Each row comes from the steps of one path. Every step used is in the known rows, and no mark comes twice. Write the path behind each row, first mark first.
Known rows:
tukam, runu, rudor, zagik, kizu: [ -4  -5 -19  -8  30  31  -4   5 -19   5   5  16 -45 -62  -2  47 -35  -6
  -7  32 -10  20  27 -28  10   7 -16 -27  25 -12 -20 -49 -14  -3   2  -8
  17 -35  -6   4  -9]
tukam, runu: [-16   1 -11 -22  13  22 -12  -2 -12   3   6  13 -28 -60  10  15 -21 -12
   9   8  -3 -11  11 -22   6  16  -8 -13  20  -3  -7  -3  -8  -4   3   7
   0 -27  18  -8   1]
supi, zabute, rudor, zagik, kizu: [ -2  17   8  20  15   4  16 -31   1  -8  26  15 -66 -50  27  39 -23   4
  -8  43 -16   8  17  14  -2   2  -7  11  47  -2 -36 -63  29   6  -9  -1
  17 -67  -3 -22 -14]
zagik, kizu, zabute, rudor, runu, detudud: [ -3 -22  26  10  17  22  23  19  11   1  23  54 -59 -68   9   6 -31  -3
 -22  49 -32 -12  20  -1  -5  20  -4   6  37  27 -15 -58  -6  -4  -2   6
  -2 -29  16 -21   4]
kizu, nubo: [ -7  19  -5 -19   6   4 -21 -23   2  -2   7   8 -31 -44  33  19 -15 -27
  -2   9  -1 -15  10  11 -16  17   7  -3  28   7 -25  -6  -9  -7  15  -2
   0 -13   9 -26  -8]
runu, supi, zabute, kizu, zagik, rudor: [ -1  22  30  23  -1  -9  18 -21 -24   3  25   8 -37 -30  52  20 -42 -14
 -20  12 -14 -31   8 -26  19 -21   5  10  30 -24 -45  -5  24   4   1  11
  34 -44  25  -7  -6]
kizu, zabute: [  0  -2   8   5  -5  20 -23   6  -5 -12   5  16 -28 -34  27  -8   1  -6
   8  37  -5 -26   6   7 -14  18 -10  -8  26  12 -16   5 -10  11 -11  10
  -1 -12  18 -25   9]
zabute, kizu, zagik, rudor, runu, detudud: [ -9   9  14  -5  25  14  21   0 -17  20  -1  33 -27 -41  13  12 -52 -24
 -51 -15 -18 -32  22 -38  17  20   3   2  18   7 -18 -53   2   5  10  10
  11 -26  22   0  22]
zagik, kizu, zabute, rudor, runu: [  2  -7  13  15  12  27  11  14   5  -2  25  48 -64 -64  29  11 -22   6
  -6  60 -19 -28  10  -3   3  11  10  15  36  26 -17 -43   8   5 -10  15
   2 -33  16 -34  -7]
rudor, zagik, kizu: [ -3  19 -10   9   3  28  -2 -14  -6  -5  14  11 -52 -46  -1  31 -16  -3
  -8  22  -5   2  14  -6  -9  12  -5  -7  38   7 -24 -32   7  13  -4 -12
  14 -39   1 -19   9]
runu, rudor, zabute, kizu, nubo: [-14  13  14 -14  26  12 -27 -20 -24   5   1  12  -8 -27  65  22 -17 -28
 -15  32 -19 -31  27  42  15   5  20  -7  17 -30 -43 -39   0 -20  11 -12
   4   1 -10 -29  -8]
supi, zabute, rudor, zagik: [  4   9   2  11  22  -4   2 -38  -6 -11   4   5 -49 -38  36  32 -21   0
   5  38  -9   0  14   4 -15  17  -8   8  37   6 -26 -62  17   6 -11   6
  11 -63   2 -23  -7]
zabute, kizu, zagik, rudor, runu: [  0  23   7   4  19  16   1  -6 -25  20  -1  23 -37 -34  34  15 -44 -11
 -38   0  -8 -45  15 -36  23   8  13  15  19   9 -20 -37  16  12   2  18
  16 -30  25 -10  15]
tukam, runu, supi, zagik: [ -1   6 -13  -3  13  37 -22  23 -20 -16  12  24 -19 -59  19  38 -30  -9
  34  11   0 -12   2 -54   7  -3  15 -15  17  -7 -11   3 -19  -7   7   7
  -3 -56  24 -11  -5]
zabute, rudor, zagik: [  9  22 -14  -2  29   7  -6 -24 -12 -12  -8  12 -39 -39  19  33 -18  -5
  17   8  -6  -5  15  -8 -14  26   3   0  28  25 -22 -68   5   5 -10   2
   8 -52  -1 -31  -1]
zabute, kizu: [-17  19   7  -5  12  16  -5 -13 -16   8   6  15 -19 -31  33   2  -9  -7
   7 -23 -16 -29   6  11  12  -3   7  -1  31  -7 -23  -5  13  -4   5   9
  17 -15   8 -19  -1]
zagik, kizu, zabute: [ -7   5  14  16 -11  30  -6  10   2  -3  27  23 -46 -46  13   0  -5  -3
  -5  47 -10 -14   7  12  -1  -4  -8 -10  39   6 -23   9   6  10  -6   0
   8 -14   9 -29  -1]
runu, rudor, zagik, kizu, nubo: [  4  25 -11  -5  26  15 -15 -18  -6   0   6  12 -49 -50  18  46 -28 -19
 -23  29  -8  15  29   8  -6   9  -3 -14  35  -5 -37 -54 -17  -6  18 -18
  15 -17 -12 -14 -15]
zabute, kizu, zagik: [-11  35   7   5  23  19 -22 -22 -20   3   5   6 -17 -24  25   0 -23 -11
  -8  -3  -5 -18   7   1  20   5  15  -9  21 -12 -29  13  10   4  -7   5
  16  -5  17  -6   4]
zagik, rudor, runu, supi: [ 10  -4  -5  -4 -12   0  29  15 -20  -2   5  25 -61 -56  43  33 -42 -23
 -18   5 -20 -52   1 -67  -9  11   8  19  18  24 -13 -43   5  -2   7  10
  19 -56  29 -19  16]
runu, tukam: [-15  18   4 -13  -4  15 -13 -19 -16   6  -4   5 -25 -30  15  12 -12 -11
   7   4  -1 -27   0 -23 -16  28   6 -13   4  11 -12 -17   5   7 -11   7
  21 -22   7 -31  -7]
zagik, rudor, zabute: [  0   1   8  -3 -11  -1   3  -1 -22  -1   2  10 -32 -38  31  26 -13 -30
 -25  23  -8 -48  16  -1   4  15  -1  12  10   5 -24 -62  25  14  -5 -15
   0 -55  -2 -52  21]
zabute, kizu, zagik, rudor: [ -1  34  13   0  18   3   0 -21 -24  14   1  16 -16 -28  26  14 -29 -15
 -24 -14  -4 -28  15 -14  20  -5   3   5  17  -2 -30 -14  18  12   6   6
  25 -20  13 -20   2]
zagik, rudor, zabute, kizu: [ -9  13  25   3  -2   7   6 -10 -27  12   5  17 -18 -27  43  19 -14 -20
 -19   6 -15 -56  17  13  18  -2   5  13  19  -6 -33 -55  32   5   0 -10
   9 -41  -8 -50  13]
supi, zagik, rudor: [ 11  15  -8  -5   6  12  -3   2 -12  -3  -3  25 -17 -44  10  36 -19 -15
 -12 -14   4 -25  14 -22   7  -2  -1   8  11  16 -10 -45   5  23  19   2
   2 -58   9 -43   0]
rudor, zabute, kizu: [-20  13  17   4   5  24 -22 -12 -24   1   6  10 -16 -22  45   5  -2 -11
   2  26 -14 -45  11  26  12   8  17   1  23 -16 -33 -24  20  -1  -9  -8
   3 -24  -1 -34  12]
kizu, zagik: [ -2  20  -5   2  10  11 -24 -18 -12  -7   4  -4 -25 -32   8  11 -23 -21
 -15  12   2  -5   5 -13   4  23  10  -8  12  -3 -24  10  -1  10  -9  -1
  12 -17  27  -7  12]
runu, supi, zabute, rudor, zagik, kizu: [  4  18  12  35   6  -1  27 -20  -6 -18  31  16 -72 -55  36  47 -33   1
   9  52 -20   6  11 -11  -7  -7   4   8  47  -6 -44 -48  23  -5 -10  -2
  31 -78   9 -21 -16]
zabute, rudor, zagik, kizu, nubo: [  3  34  -4   1  26   7  -3 -36   0  -1  11  26 -59 -56  19  51 -23 -11
   6  28  -4   4  25  17 -10  13   7   0  46  17 -38 -68   5  -4   7  -9
  10 -45 -14 -40 -21]
supi, zabute, kizu, nubo: [-28  22  27  -4  10   0 -12 -35  -2   9  20  12 -28 -34  55  10 -16 -13
  -7  23 -13 -23  15  38   0  -8   4   6  46 -24 -36   0  13  -9  19  16
   9 -11   6 -18 -23]

Which path is each row?
[ -4   4   3 -12 -13   9  11  -9 -20  21  -8  23 -46 -42  24  26 -30 -16
 -21  15  -2 -54   4 -63 -13  28   4   8   2  31   0 -61   8  15  -5  18
  20 -46  13 -35   7] -> zagik, rudor, runu, tukam
[  3  12  23  15   5  11   5   0   5  -3  23  37 -47 -53  25  10  -8   2
   8  40 -19  -8  10  22   8   0  -4   6  36  14 -29 -21  12   1  -7   4
  10 -29   5 -42 -21] -> zagik, kizu, zabute, rudor
[-13   4  -5 -13  -5  28 -13 -11 -18  14  -6  14 -43 -40  24  15 -25  -7
  -6  24  -2 -40   0 -46 -19  38  16  -3   5  22  -1 -34   1   6 -13  18
  11 -27  20 -22  10] -> rudor, runu, tukam
[ 10   2   5  22  22  43  -8  23   2  -7  20  57 -48 -62  22  24 -22  14
   1  58 -10 -20  14 -10  12   0  17  10  32  25 -13 -47   5  15  -3  22
  -9 -52  19 -38 -14] -> supi, zagik, kizu, zabute, rudor, runu
[ -9  35  -3   2  15  29 -26  -4   3  -5  21  31 -29 -56   9  40 -14 -13
  -6  18   5   5  16  18   5 -12  17  -2  32  -1 -28 -14  -4   3  25  -5
  -5 -30   5 -41 -22] -> supi, zagik, kizu, nubo
[  6  12   8   7   1   0  -9 -13 -23  -6   5  -2 -30 -29  20  28 -24 -31
 -40  38   5 -36  18 -12  14  24   7   6   2  -4 -34 -45  18  21 -15 -16
   0 -44   6 -29  29] -> kizu, zagik, rudor, zabute
[-27   7  25   8   5   5  -1 -25  -8   7  16   7 -29 -32  48   0 -12   0
  -5   6 -20 -25   8  22   7 -12  -2   7  40 -25 -25  -2  24   1   6  17
  17 -24  15 -12  -8] -> supi, zabute, kizu
[  5   8 -16   0  21  15   1  -3 -12  -3   1   9 -45 -45   9  37 -26  -8
 -25  24 -15  15  19  -8  -1   6  -8 -18  26  -5 -27 -56  -3   2   5 -15
  27 -28  -4  -5  -1] -> runu, rudor, zagik, kizu
[ -1  -7 -25 -21  35  27 -18  -5 -26  -2 -17   7 -24 -53  15  37 -31  -6
   4  20  -7   9  24 -37   1  28 -18 -31  16 -10 -11 -49 -27   0  -1  -1
   9 -35   0   6   2] -> tukam, runu, rudor, zagik
[  2   3  19  16   5 -20  20 -18  -7 -15  26   9 -51 -50  59  24 -28 -12
  12  23 -27  -9   0  -9  -6  -4  10  16  31  -7 -37 -26  20 -15  -6   7
  19 -61  23 -21 -16] -> runu, supi, zabute, rudor
[  7  -2   8  36  -4  55 -10  45  -4 -22  32  43 -55 -56  26  24 -27   5
   7  67  -7 -33   0 -36   0  -6  24   2  32  17 -16  -2 -11  11  -2  14
  -1 -47  32 -22   3] -> rudor, runu, supi, zagik, kizu, zabute
[ 11   2 -12  -5  12  21   0  18 -15   3  -4  36 -35 -54  19  38 -30 -11
 -21   4   3 -41  13 -46   6  10  11  15  13  29   1 -66   4  21  18  15
  -7 -60  20 -35  13] -> supi, zagik, rudor, runu
[ -2 -13  -2 -10  14   7 -14   1 -22 -11  -5  -4 -20 -35  41  20 -16 -27
 -28  34 -21 -14  16  13   7  20   8  -8   1 -20 -28 -47   2  -5  -6 -20
   0 -17   1 -25  15] -> runu, rudor, zabute
[-11 -20  -5 -20  21  19 -17   8 -29   0  -4   4 -14 -50  31  29 -27 -22
 -12  48 -15 -10  23  -9  17  19   1 -17   0 -27 -21 -43 -11 -13  -6 -14
  -6 -24   0 -14   7] -> tukam, runu, rudor, zabute
[ 19  17  -2   2  -2   7   6  18 -20 -16   6  27 -27 -48  31  45 -31 -18
   4 -15  -1 -30   2 -47   3 -11   7   5  12  14 -20 -29   0  12  17   0
  12 -70  20 -38  -2] -> runu, supi, zagik, rudor
[-23 -14   2 -25  19  18   1   5  -6   7   3  22 -18 -67  -5  11 -32 -25
  -2  -2 -15   1  19 -24  -3  29 -19 -25  20  -3 -10 -17 -23 -11  13  -2
  -3 -21  14   2   8] -> tukam, runu, detudud
[ -6  16  15   6  30  17 -33 -12 -34  -5  -1  -4  -4 -16  45  12 -27 -20
 -31  37 -14 -16  19  15  32   9  25 -13   2 -36 -40 -31   9  -4 -15 -15
  13  -3   6  -8  12] -> runu, rudor, zabute, kizu, zagik
[ -6  -4  14   4  13  -7  14 -13  -9  -7  26  17 -43 -71  53  30 -39  -9
  27  33 -22  -7   9 -34   3  -4  -1   6  28 -18 -32 -18   9 -21  -4  15
  16 -67  21 -12 -28] -> tukam, runu, supi, zabute, rudor
[ -4  20  -4   8   9  34 -14   8  -1  -5  20  24 -29 -51  -4  29 -15  -5
  -6   6  -2  -2   7  -3  13 -10  13  -2  24  -1 -19 -14  10  12  17  -3
   3 -43   8 -34  -5] -> supi, zagik, kizu
[ 18  11   5  14  19  13 -14 -16 -10 -18  -6  22 -41 -32  24  20  -6   7
  27  47  -2 -15  14   0 -18  29 -12  -5  34  29 -20 -53  -6  13 -25   7
   1 -41   1 -38   2] -> kizu, zabute, rudor, zagik
[-24  25  20  -4   8  17 -35 -23 -17   3   9  12 -12 -24  52  16  -2 -25
   1  30  -8 -50  21  42   4   7  21  -2  28 -17 -38 -28  13  -8   2  -6
  -7 -16  -9 -42   1] -> rudor, zabute, kizu, nubo
[ -4   0  14   2  14 -14  10 -28  -2  -6  11   9 -42 -47  45  16 -18  -6
  -6  21 -19  -2   9  18  -1   3   0  19  31  -4 -26 -33  28  -3  -2  12
  13 -48  14 -24 -15] -> supi, zabute, rudor
[-28   2  21   6   5  17   6  -6 -21   7  27  17 -34 -53  52  12 -34  -5
  27  19 -20 -21   4 -21  15 -20  -1  -6  40 -35 -27  16  13 -19   3  21
  21 -37  22   3 -14] -> tukam, runu, supi, zabute, kizu
[  5  31  -4  10  26  11   8 -19  -4  -8  10  24 -56 -52   8  38 -21  -3
   6  20 -15   7  20   3  -1  12   2  -1  38  14 -32 -74  17   5  -5  -6
  19 -58  -4 -37  -9] -> zabute, rudor, zagik, kizu
[-17  24  19  15  16  24 -32 -17 -30  -6   7  -2 -14 -13  35   3 -18 -16
 -18  34  -6 -32  15  17  20  16  27  -2  15 -24 -39  -9  17   5 -18  -7
   3 -20   7 -19  22] -> rudor, zabute, kizu, zagik
[ -6  -9 -19 -30  29  12 -11   5 -17   8  -7   9 -21 -62  20  21 -31 -15
  -8   4 -16   7  18 -21  13  12 -11 -20   6 -16 -13 -20 -21 -14   9   1
   9 -11  12   0 -10] -> tukam, runu, rudor
[ -2  22  18  11   9  23 -16   4 -30   4  -1  26  -2 -28  39  36 -13 -12
  -6   9  -1 -57  19   9  29 -13  14   7  12  -4 -21 -60  28  17   6  -2
  -3 -56  -8 -56   9] -> supi, zagik, rudor, zabute, kizu
[ 16  11  11  18 -10  12  -4  17 -28 -20   9  19 -25 -38  40  50 -23 -27
  -4  26   0 -48  11 -31   9  -4  18  10   6   4 -28 -55  16  10   5 -15
  -6 -85   8 -48  13] -> runu, supi, zagik, rudor, zabute
[  8  15  -9   4   4  24 -15  14 -15 -25   6  18 -22 -42  29  26 -20 -13
  21  -3  -2 -21  -3 -32  -4  -2  21  -5  16   3 -18  -2  -8   0   9   1
   9 -56  25 -24  -2] -> runu, supi, zagik
[ -6  28  13  -1   7  23  -6 -23 -32  30  -8  24 -32 -27  30  22 -44  -9
 -26   6  -1 -55  10 -61  14  19  15   1   1  15 -14 -42  14  18  -9  24
  27 -29  15 -20   6] -> zabute, kizu, zagik, rudor, runu, tukam
[  0  10   8  24   2  45 -27  22   1 -14  22  34 -30 -47   4  15  -4   4
   4  45   3  -8  11  10   9  -9  -1  -9  32   9 -17   4  -2  21   1   4
  -5 -29  12 -34  -6] -> supi, zagik, kizu, zabute
[ 13  -1  -2  16  11  28  -7  10 -11 -11   6  21 -46 -41  13  22 -17  -1
 -10  58 -12   2  21   1  -5   8 -16 -22  33   3 -26 -39 -18   9  -9  -5
  15 -18  -2 -10   1] -> runu, rudor, zagik, kizu, zabute
[ 10   3  -4   2  15   7  18   6 -13 -13  12  30 -58 -58  54  31 -40 -11
  12  14 -27 -35   0 -41  -6  18  31  19  24  22 -21 -44   5 -16  -4   9
  13 -55  30 -20  -2] -> zabute, rudor, runu, supi
[ 16   9 -10   5  24  22  -4  18 -13 -20   7  39 -40 -57  43  44 -40  -4
  21  14 -16 -26   0 -51  -1   8  41  14  17  24 -12 -52   0  -5   3  12
   3 -75  29 -27  -6] -> zabute, rudor, runu, supi, zagik
[  8  21  -1  -1   3  -8   3 -15 -14   3   3   4 -30 -40  13  23 -32 -24
 -34  -3   3 -17  11 -27   9  18  -3   4  10   8 -23 -22   6  19  -1  -3
  16 -30  20 -22  15] -> kizu, zagik, rudor
[ -6   8  20  17  11   5   9 -16 -18  14  15  17 -45 -35  45  13 -45  -8
 -48  32 -10 -42  17 -24  25  -1   3  22  28 -11 -24 -30  27  15   3  24
  17 -35  27  -2   9] -> supi, zabute, kizu, zagik, rudor, runu
[  3  -9  -3   6  22  42 -14  16 -17   1   8  26 -45 -58   4  27 -25   3
   4  67  -4  12  27 -21   8   9 -28 -34  30  -9 -20 -30 -26   5  -9   1
   9 -24  -2   1  -4] -> tukam, runu, rudor, zagik, kizu, zabute
[  2   6   4  26  -3  35 -12  -2  -7 -14  16  22 -52 -37   4  11  -5   4
   4  62   1  -5  13  -2 -15  13 -17 -15  45  14 -21 -19  -7  20 -16  -3
   8 -36   3 -25  13] -> rudor, zagik, kizu, zabute
[ -8  23  12  13  22   1   3 -45   7   1  26  20 -65 -52  30  50 -25  -6
  -5  59 -11  14  26  30  -9   3  -1  10  54  -2 -43 -68  15  -3   6   0
  10 -54  -8 -30 -25] -> supi, zabute, rudor, zagik, kizu, nubo
[-10  23  27  18   9  -8   6 -32 -18  15  14   9 -29 -26  38  14 -37 -11
 -35  13  -8 -25  15  -4  25 -13  -9  10  28 -22 -34 -13  29  16   3  12
  24 -32  15 -13  -3] -> supi, zabute, kizu, zagik, rudor
[  9  -7  10  19  -8  -9  21  -3 -15  -6  24   7 -67 -47  47  29 -55 -23
 -43  46 -10 -34   5 -67   3   6  10  22  22  -3 -29 -20  14   9  -8  15
  17 -57  43   5  16] -> kizu, zagik, rudor, runu, supi, zabute
[-14  27  28  -5   2   4 -11 -23 -20  14   5  24 -17 -30  53  29 -16 -32
 -15  20  -7 -63  24  28  12  -1   9  12  25  -7 -39 -58  22  -1  14  -6
   1 -27 -13 -56  -2] -> zagik, rudor, zabute, kizu, nubo
[ 17   5  -5  11  -2   7  14   8 -22  -4   9  15 -56 -47  31  31 -53 -25
 -30  18  -8 -37   2 -79  -2  17  17  15  14  15 -23 -24  -2   6  -2   7
  17 -50  38  -6  25] -> kizu, zagik, rudor, runu, supi
[ 11  17  -5  22  17  32  12  26  -5 -13  27  48 -54 -71  30  52 -43   1
   2  23 -20 -13   3 -42  15 -10  41  18  27  16 -24 -54  10  -7   9   8
  14 -77  22 -34 -17] -> zabute, rudor, runu, supi, zagik, kizu
[-14 -26  18  -6  23  -4  26  -6   8   5   9  26 -53 -60  32  10 -43 -17
 -30  30 -33  -3  19  -9 -11  28   4  14  29   8 -14 -67   9 -10   7  15
  -2 -44  25  -2   4] -> supi, zabute, rudor, runu, detudud
